Each row was made from one walk, in order. Every step used is in the known rows, and no mark comes twice. Write each row's walk.
(in the rows, 128 means zero)
Known rows
nuko-vuta-ligon-nolar: [151 104 162 184  92 130 153 113 177 110  91 222 141  87 157 150 104 107
 114  97 143 145]
vilovu-vuta: [156 136 131 147 110 148 190 123  63 108 118 174 137 116 131 164 106 117
 144 116 134 139]
nodan-nolar-nuko: [147 144 130 138  95 143 169 114  72 140 120 170 110 140 122 164 100 127
 132 101 160 109]
sipen-nolar-nuko: [173 104 124 155  77 141 149  93  77 137 126 182 112 116 128 168 106 106
 132 111 177 103]
ligon-vuta-nodan-nolar: [148 162 144 129 138 151 152 139  81 120  96 166 108 107 102 167 121 134
 153 103 115 128]
nuko-vuta: [153 108 144 162  95 151 171  83 107 130 116 186 125 104 134 151 100 155
 141  65 143 131]
nolar-nuko-vuta-sipen: [170 122 159 174 114 132 140  95 100 141 109 205 128 110 123 165  52 116
 129  70 151 106]
ligon-nolar: [140 119 154 171 103 167 169 104  98 113 106 190 135  97 107 158 113 114
 112 106 146 160]
sipen-nolar: [161  98 125 147  89 142 168 102  84 115 131 175 129  97 128 182 133 126
 130  87 163 134]
nolar-sipen: [159 100 146 147 110 148 162 102  51 106 142 184 124 107 102 160  85 144
 143  85 152 134]
nolar-nuko-vuta-vilovu: [176 104 129 170  89 150 156  87 148 156 113 212 110 122 150 110  78 127
 142 100 152  97]
vilovu-vuta-nuko: [169 133 146 156 122 135 163 135  61  96  94 158 155 116 146 161  99  98
 164 123 131 116]
nodan-nolar-vilovu-vuta-ligon: [148 155 136 145 120 119 175 182 118  86 126 201 137 100 170 158 130 116
 121 138 116 136]
sipen-nolar-vilovu-vuta: [177 112 129 160 101 137 170 139  89  97 147 189 122  91 136 151 133 113
 138 141 133 139]
vuta-nodan-nolar: [135 163 132 134 135 157 158 142  77 124 125 164 118 116  91 169 133 139
 136  74 122 129]
vuta-nodan: [137 148 134 154 130 177 140 118  65 131 114 176 123 105  94 159 121 136
 130  78 122 124]
vuta-ligon: [133 124 132 154 103 145 155 124 103 109 100 199 145  95 164 177 118 124
 109  89 144 126]
nodan-nolar: [137 138 133 130 109 144 187 121  79 117 125 164 126 118 121 179 124 144
 127  79 148 144]
nolar-dimig: [135 118 127 163  80 161 164 104  60 116 126 175 137 119 115 152  89 132
 125  80 138 149]
vuta-ligon-nolar-dimig: [133 114 147 185  79 139 150 133 126  94 101 212 155 102 141 150  91  84
  97 113 141 161]
vuta-sipen: [144 129 152 157 136 150 159 117  68 108 116 188 152  93 115 196  91 125
 108  65 141 143]
nodan-nolar-vilovu: [135 138 141 146 115 159 169 132  86 113 140 178 120 101 124 154 135 158
 117  99 127 145]
sipen-nolar-nuko-vuta-vilovu: [198  79 121 169  76 126 156  92 165 148 127 210 105 111 154 121  94 109
 147 106 171  95]
vilovu-vuta-ligon-nolar: [154 131 148 170 109 125 173 154 131  86  90 211 154  99 156 165 107  71
 116 148 135 152]
sipen-nolar-nuko-vuta: [187  89 133 165  67 125 149  81 117 146 128 192 104 113 139 150  93 116
 150  93 174  98]
nolar-vilovu: [139 125 140 167 110 180 153 108  73 118 134 189 126  90 125 144 124 158
 114 102 128 139]

Which walk is each row?
[167 107 148 169 127 139 141 131  89  97 145 202 140  66 120 182 118 120
 104  88 142 143] => vuta-sipen-nolar-vilovu
[148 169 123 141 119 132 171 171  64 106 136 164 125 137  90 146  95 102
 153 106 105 144] => vilovu-vuta-nodan-nolar-dimig
[164 181 129 139 126 134 158 160  67 135 120 171 106 144  98 151  98  96
 159 130 123 102] => vilovu-vuta-nodan-nolar-nuko
[159 133 159 184 115 161 170 138 103  96 120 199 132  93 114 132 111 103
 121 160 118 166] => ligon-nolar-vilovu-vuta
[149 124 150 184  87 143 135 120 128 124  86 219 133 108 147 156  90  78
 102 136 161 118] => vuta-ligon-nolar-nuko
[181  89 152 164 112 110 158 107 122 110 131 198 139  80 128 188  96 116
 130  53 158 136] => nuko-vuta-sipen-nolar
[150 149 147 148 135 175 136 115  72 127  86 175 112  98 104 157 111 130
 148 105 112 123] => ligon-vuta-nodan
[178 111 138 164 107 121 139 113  76 125 124 194 132 102 117 193  81  89
 119  95 173 109] => vuta-sipen-nolar-nuko
[154 162 139 165 141 173 142 154  70 115 133 188 118  99 102 130 122 125
 141 130  92 129] => nolar-vilovu-vuta-nodan
[185 115 133 169  94 136 121 100 116 156 124 192  93 112 109 142  99 111
 157  88 150  85] => sipen-nolar-nuko-vuta-nodan
[190 113 152 156 114 119 133 109  81 120  95 194 123  96 129 190  67  82
 137 123 167 106] => ligon-vuta-sipen-nolar-nuko
[168 108 162 189  79 149 150  81 134 145 100 204 112 117 118 130  71 105
 132 113 157 125] => ligon-nolar-nuko-vuta
[138 112 145 182  82 159 163 109  89 107 118 188 141 113  98 143  86 103
 112 108 140 172] => ligon-nolar-dimig
[157 130 165 151 142 145 153 113  71 105  85 186 143  85 123 192  75 118
 127  93 134 140] => ligon-vuta-sipen
[170 135 158 155 119 110 158 117 111 133 118 193 120 121 122 172  62 116
 133  67 154 113] => nodan-nolar-nuko-vuta-sipen
[171 114 127 163 100 116 154 162 125  86 133 210 138  79 177 161 138  96
 124 146 134 128] => sipen-nolar-vilovu-vuta-ligon
[159 113 162 166 125 134 159 103 107 117 114 198 144  91 122 177  78 135
 124  49 139 139] => nuko-vuta-sipen
[145 169 130 143 118 155 139 134  68 149 118 173 101 136  92 157 108 120
 138  98 136  99] => vuta-nodan-nolar-nuko
[182 117 138 150 128 107 176 149  79  87 129 186 150  90 125 202  97  80
 134 103 148 142] => vilovu-vuta-sipen-nolar
[160 100 132 162  96 157 151 110  91 110 147 187 120  79 129 156 143 138
 119 107 146 139] => sipen-nolar-vilovu
[163 114 135 147 117 164 171 103 119 120  89 195 125  96 151 138 103 129
 139 122 136 131] => ligon-vuta-vilovu
[163 143 155 170 150 143 160 153  69  91 132 200 150  86 120 166  89 112
 119 116 111 147] => nolar-vilovu-vuta-sipen
[175 118 129 149  93 128 175 108 159 148 121 200 103 132 147 118  87 127
 146  97 155 104] => nodan-nolar-nuko-vuta-vilovu
[192 107 143 166 116 123 143 151  85  84 126 171 144  88 153 148 126  92
 159 146 133 118] => sipen-nolar-vilovu-vuta-nuko
[150 176 128 129 141 137 178 169  73 112 125 164 121 125 100 164 122 114
 153 108 112 132] => vilovu-vuta-nodan-nolar
